Each row comes from the steps of one path. Every step used is in the known rows, and no mark comes twice. Write the path behind each row, first mark first.
(in the rows, 128 means zero)
Known rows
beki-sulebo-vareg: [133 126 131 121 110 116 108 130 140 136 133 110 159 135 116 133 120 113
 120 116 125 140 132 125 148 134 150 106 147 131  95 205 141 127]
mekam-papif: [128 135 110 120 136 134 133 135 126 156 126 142 129 124 119 139 119 121
 134 118 112 130 130 128 107 129 150 112 119 122 101  94 136 119]
vilo-sulebo: [110 126 112 111 140 134 141 133 127 151 130 118 133 119 105 135 131 124
 127 180 133 137 128 126 135 126 130 117 145 126 139 155 127 123]
papif-beki-muzo: [138 127 153 130 165 133 129 131 130  94 126 124 140 127 129 129 122 121
 133  69 139 120 146 110 133 141 148 123 135 189 156 117 127 120]
papif-sutoma-sulebo-beki-muzo: [159 117 156 132 188 147 116 126 141 127 131 112 156 135 136 125  94 107
 140  89 147 120 122 106 165 150 114 126 146 227 156 150 128 136]
vilo-sulebo-beki-muzo: [122 116 127 102 190 150 127 129 135 173 130 105 156 123 110 130 120 103
 126 132 140 130 134 107 147 148 142 113 154 173 147 165 132 122]
kepit-beki-muzo-vilo-sulebo-sozi: [131 132 131  98 111 133 132 132 137 142 135  82 151 123 137 156 117 122
 134 184 113 116 140  96 137 140 136 150 166 163 158 206 131 144]
zibaz-muzo-vilo-sulebo-mekam-papif: [116 130 112 122 130 139 111 134 135 201 136 126 138 124 108 168  95 135
 135 148 116 130 135 121 125 137 186 110 150  96 100 182 136 123]
kepit-beki-muzo-vilo-sulebo: [110 127 144  98 153 123 136 138 132 160 133  88 148 119 131 157 141 135
 139 195 108 117 142  95 128 141 129 136 156 170 144 174 123 135]
mekam-papif-beki-muzo-zibaz: [138 134 147 144 156 134 127 137 133 134 138 137 144 132 130 148 109 123
 139  64 126 131 150 105 107 146 165 100 114 202 118 117 124 110]
kepit-beki-muzo: [135 126 147 126 157 131 124 136 125 118 124  99 143 128 137 133 144 119
 141 132 117 118 140 110 126 141 130 147 146 173 152 124 129 129]
sulebo-mekam-papif: [150 131 116 126 113 139 116 135 127 169 126 140 135 131 110 141 101 105
 127  86 117 132 134 131 119 133 159 109 128  92 101 133 144 120]
fafos-papif-mekam-sulebo-vilo: [140 142 167 157 106 142 145 125 138 141 136 126 143 138  92 135  93 120
 133 113 152 135 136 129 142 139 139  97 130  87 184 110 135 121]
sutoma-sulebo-mekam-papif: [170 129 116 127 120 156 122 135 133 199 130 148 143 131 117 142  93 106
 128 102 106 134 125 127 148 125 150 113 135 114  63 165 141 127]
sulebo-beki-muzo-zibaz: [139 118 153 142 160 141 104 122 141 162 140 113 154 140 142 131 109 116
 127  80 137 128 137 103 136 152 136 118 126 193 126 171 123 128]
fafos-sulebo-beki-muzo-zibaz: [133 117 150 133 157 146 103 120 143 194 148 110 160 149 144 133 124 108
 133 159 149 136 135 101 158 150 140 145 134 168 127 209 126 126]
papif-beki: [136 130 148 148 147 126 138 132 122  97 132 135 124 128 120 134 116 128
 133  87 139 127 138 126 135 129 138 125 126 178 153 117 128 124]
zibaz-muzo-vilo-sulebo: [ 96 128 124 121 145 128 122 127 136 157 137 114 130 122 126 155 122 159
 136 194 126 126 129 119 135 134 155 129 150 130 128 175 120 133]
fafos-sulebo-beki: [135 121 132 128 154 142 121 123 129 185 142 122 141 141 127 129 122 106
 133 172 148 134 125 122 164 134 134 155 136 137 132 174 138 130]
fafos-papif-sutoma: [134 133 171 152 123 116 137 125 142  87 133 119 137 132 120 131 121 128
 150 172 163 134 127 124 137 135 101 104 125 151 210 113 134 129]
papif-beki-sulebo: [135 132 154 140 141 117 129 142 129 125 138 123 147 129 119 135 126 120
 121  94 143 131 140 121 149 129 159  92 138 210 107 119 133 125]
sutoma-sulebo-beki: [159 119 136 138 165 154 126 125 132 184 138 135 141 133 130 129 103 116
 128 112 121 127 117 121 171 128 121 131 136 184  91 167 131 141]
sutoma-sulebo-mekam-papif-beki-muzo-vilo: [175 131 151 120 140 146 122 136 143 191 135 143 156 130 135 159  80 119
 130  57 101 117 144  97 148 141 168 110 135 176  70 175 135 131]
mekam-sulebo-beki: [141 124 144 136 169 145 109 123 124 174 134 136 136 136 124 137  98 100
 122  95 128 129 126 128 123 138 136 108 133 156  95 153 128 132]
fizal-muzo: [133 136 139 134 126 139 145 122 126 122 132 136 132 126 121 123 138 126
 141 169 115 127 127 126 116 113 124 122 142 142 126 132 140 121]
kepit-beki-sulebo-vilo: [138 133 134 135 118 129 127 139 125 173 139  97 154 133 102 145 129 111
 133 127 133 124 130 117 155 136 145 128 145 185 116  98 142 135]
fizal-muzo-vilo-sulebo-mekam-papif-sutoma: [129 141 137 116 112 126 141 132 131 157 139 126 148 122  95 160  95 118
 150 181 124 130 134 114 105 129 138  89 152 135 149 167 147 120]
fizal-muzo-vilo: [126 139 151 124 110 125 143 119 134 145 139 135 134 126 138 139 131 146
 139 177 101 118 130 114 111 115 120 122 134 141 107 152 133 131]
fafos-sulebo: [124 128 123 118 123 133 129 126 130 163 135 124 134 137 131 129 141 121
 134 207 140 136 127 126 150 125 134 155 135 103 129 167 131 126]
zibaz-muzo-vilo-sulebo-mekam: [115 124 130 129 125 133 105 127 138 174 137 112 138 129 117 158 103 142
 129 156 132 128 132 121 146 138 164 127 159  99 125 216 128 133]
sutoma-sulebo: [148 126 127 129 135 144 134 128 134 158 132 136 134 129 135 128 121 130
 130 147 114 129 119 125 157 120 118 132 135 150  90 159 126 135]

Write each row's path
[131 122 119 117 117 140 123 133 130 160 130 116 140 126  97 138 112 108
 120 149 138 140 132 128 147 130 141 114 154  94 140 196 135 124] : vilo-sulebo-mekam
[133 138 137 145 117 140 134 131 122 126 131 125 134 136  96 133  86 120
 124  61 142 128 135 133 128 141 150 117 134  97 162 105 126 122] : papif-mekam-sulebo-vilo
[144 128 196 149 169 145 126 127 144 136 133 113 160 139 120 125  99 105
 129  90 149 131 146 113 140 152 146  85 145 145 178 148 134 119] : fafos-papif-mekam-sulebo-beki-muzo
[131 127 177 127 164 129 113 129 135 147 133 110 152 137 142 139  86 124
 119  49 125 115 147 104 125 155 153 105 142 153 135 166 120 132] : papif-mekam-sulebo-beki-muzo-vilo
[113 130 139 141 133 122 109 122 136 139 135 124 126 130 149 148 118 163
 137 140 120 115 129 121 127 135 153 139 132 130 115 150 122 137] : zibaz-muzo-vilo
[127 122 134  89 121 132 114 129 146 183 129 103 159 125 123 150 112 121
 118 144 125 124 141 100 141 145 148 112 157 107 124 218 129 130] : beki-muzo-vilo-sulebo-mekam
[142 131 192 166 150 138 133 128 134 140 140 125 144 140 111 130  92 111
 130 104 148 137 139 128 143 139 135  87 137 133 174 148 135 123] : fafos-papif-mekam-sulebo-beki
[128 125 146 133 131 131 112 125 142 135 135 115 148 136 147 131 129 130
 126 116 131 130 138 107 123 144 134 117 124 158 123 161 116 123] : beki-muzo-zibaz
[134 121 153 110 161 131 109 121 144 171 134 113 151 131 151 140 109 125
 126  88 121 110 136  96 137 150 136 126 132 173 114 160 128 139] : sulebo-beki-muzo-vilo
[121 116 139 125 173 148 116 127 141 180 143 104 159 131 119 138 116 112
 125 133 143 138 136 101 143 151 139 105 144 191 135 199 121 122] : vilo-sulebo-beki-muzo-zibaz
[170 124 147 147 118 136 114 130 135 116 131 124 143 137 122 133  88 113
 133 104 145 130 121 128 165 135 113 125 146 151 149 180 132 139] : papif-sutoma-sulebo-mekam
[139 126 132 130 127 131 105 119 130 127 128 132 139 136 118 140 101 108
 124 112 113 140 130 133 114 135 138 119 138  91 106 218 129 127] : mekam-sulebo-vareg
[159 129 142 128 151 144 118 139 130 135 125 135 149 130 112 142  95  97
 133  26 129 125 151 113 124 146 180 106 134 152 130 123 143 111] : sulebo-mekam-papif-beki-muzo
[146 134 137 129 114 116 107 145 134 143 130 117 158 135 106 144  96  96
 129  86 150 135 133 127 130 142 163  73 141 158 114 120 147 121] : beki-sulebo-mekam-papif-sutoma
[132 138 182 157 120 128 143 130 137 112 134 127 138 135 116 130 111 126
 130 139 141 139 140 132 129 131 135  87 135  98 171 139 129 120] : fafos-papif-mekam-sulebo
[113 121 125  84 131 123 120 123 148 150 130  99 158 124 121 150 116 130
 128 158 113 130 140  99 136 146 141 125 153 108 135 251 129 131] : beki-muzo-vilo-sulebo-vareg
[142 128 138 134 145 146 121 141 133 162 139 125 157 129  98 158  94 104
 130  82 136 143 154 105 125 148 179  85 141 170 130 183 131 106] : vilo-sulebo-mekam-papif-beki-muzo-zibaz
[114 123 132 109 155 129 130 126 134 198 142 115 141 123 118 151 106 129
 124 157 127 126 128 109 145 135 130 115 142 161 121 186 128 139] : muzo-vilo-sulebo-beki
[179 131 135 146 137 152 132 140 128 170 135 155 139 131 109 148  80 107
 133  61 115 133 134 125 154 126 161 111 132 162  86 152 141 124] : sutoma-sulebo-mekam-papif-beki
[140 138 164 113 106 136 147 124 157 135 143 109 158 124 127 153 102 124
 136 174 144 126 146  93 156 139 145 107 152 167 185 203 136 133] : fafos-papif-beki-muzo-vilo-sulebo-sozi
[134 139 137 132 147 122 134 148 126 153 137 137 146 125 110 145 118 112
 128  84 128 133 142 122 127 131 181  77 130 206  80  86 142 114] : mekam-papif-beki-sulebo
[143 129 207 171 153 141 116 125 149 146 146 113 164 147 130 133  93 115
 128  91 151 139 149 107 137 156 142  76 133 162 169 182 123 119] : fafos-papif-mekam-sulebo-beki-muzo-zibaz
[149 134 125 132 146 135 137 138 130 135 130 139 135 127 122 140  99 122
 147 132 125 130 118 126 133 131 123 112 127 177 122 109 131 128] : mekam-papif-sutoma-sulebo
[141 134 180 159 110 125 131 125 140  94 134 120 145 140 105 134  94 120
 133 122 133 147 143 133 135 136 137  98 141  68 184 212 136 120] : fafos-papif-mekam-sulebo-vareg
[155 126 148 114 180 138 119 130 145 179 136 126 158 130 145 151  79 120
 145  90 118 112 127  93 141 154 132 109 129 223 108 138 131 139] : mekam-papif-sutoma-sulebo-beki-muzo-vilo
[115 135 130  95 167 130 145 141 134 165 134 127 147 114 116 163 112 130
 137 125 115 122 150  95 114 143 170  96 136 182 121 129 128 116] : mekam-papif-beki-muzo-vilo-sulebo
[134 132 120 119 108 134 123 131 137 179 136 115 155 133 104 135 119 114
 120 109 143 128 125 120 155 135 154 106 136 151  95 100 139 130] : beki-sulebo-vilo
[117 133 131 106 109 128 143 117 137 147 140 118 147 122 105 150 118 135
 141 212 100 136 132 112 125 119 125 120 158 109 130 252 140 127] : fizal-muzo-vilo-sulebo-vareg
[160 123 150 146 182 148 112 132 143 162 142 125 161 139 137 144  81 110
 146  84 133 130 126 100 140 156 131 102 126 240 117 149 126 129] : mekam-papif-sutoma-sulebo-beki-muzo-zibaz
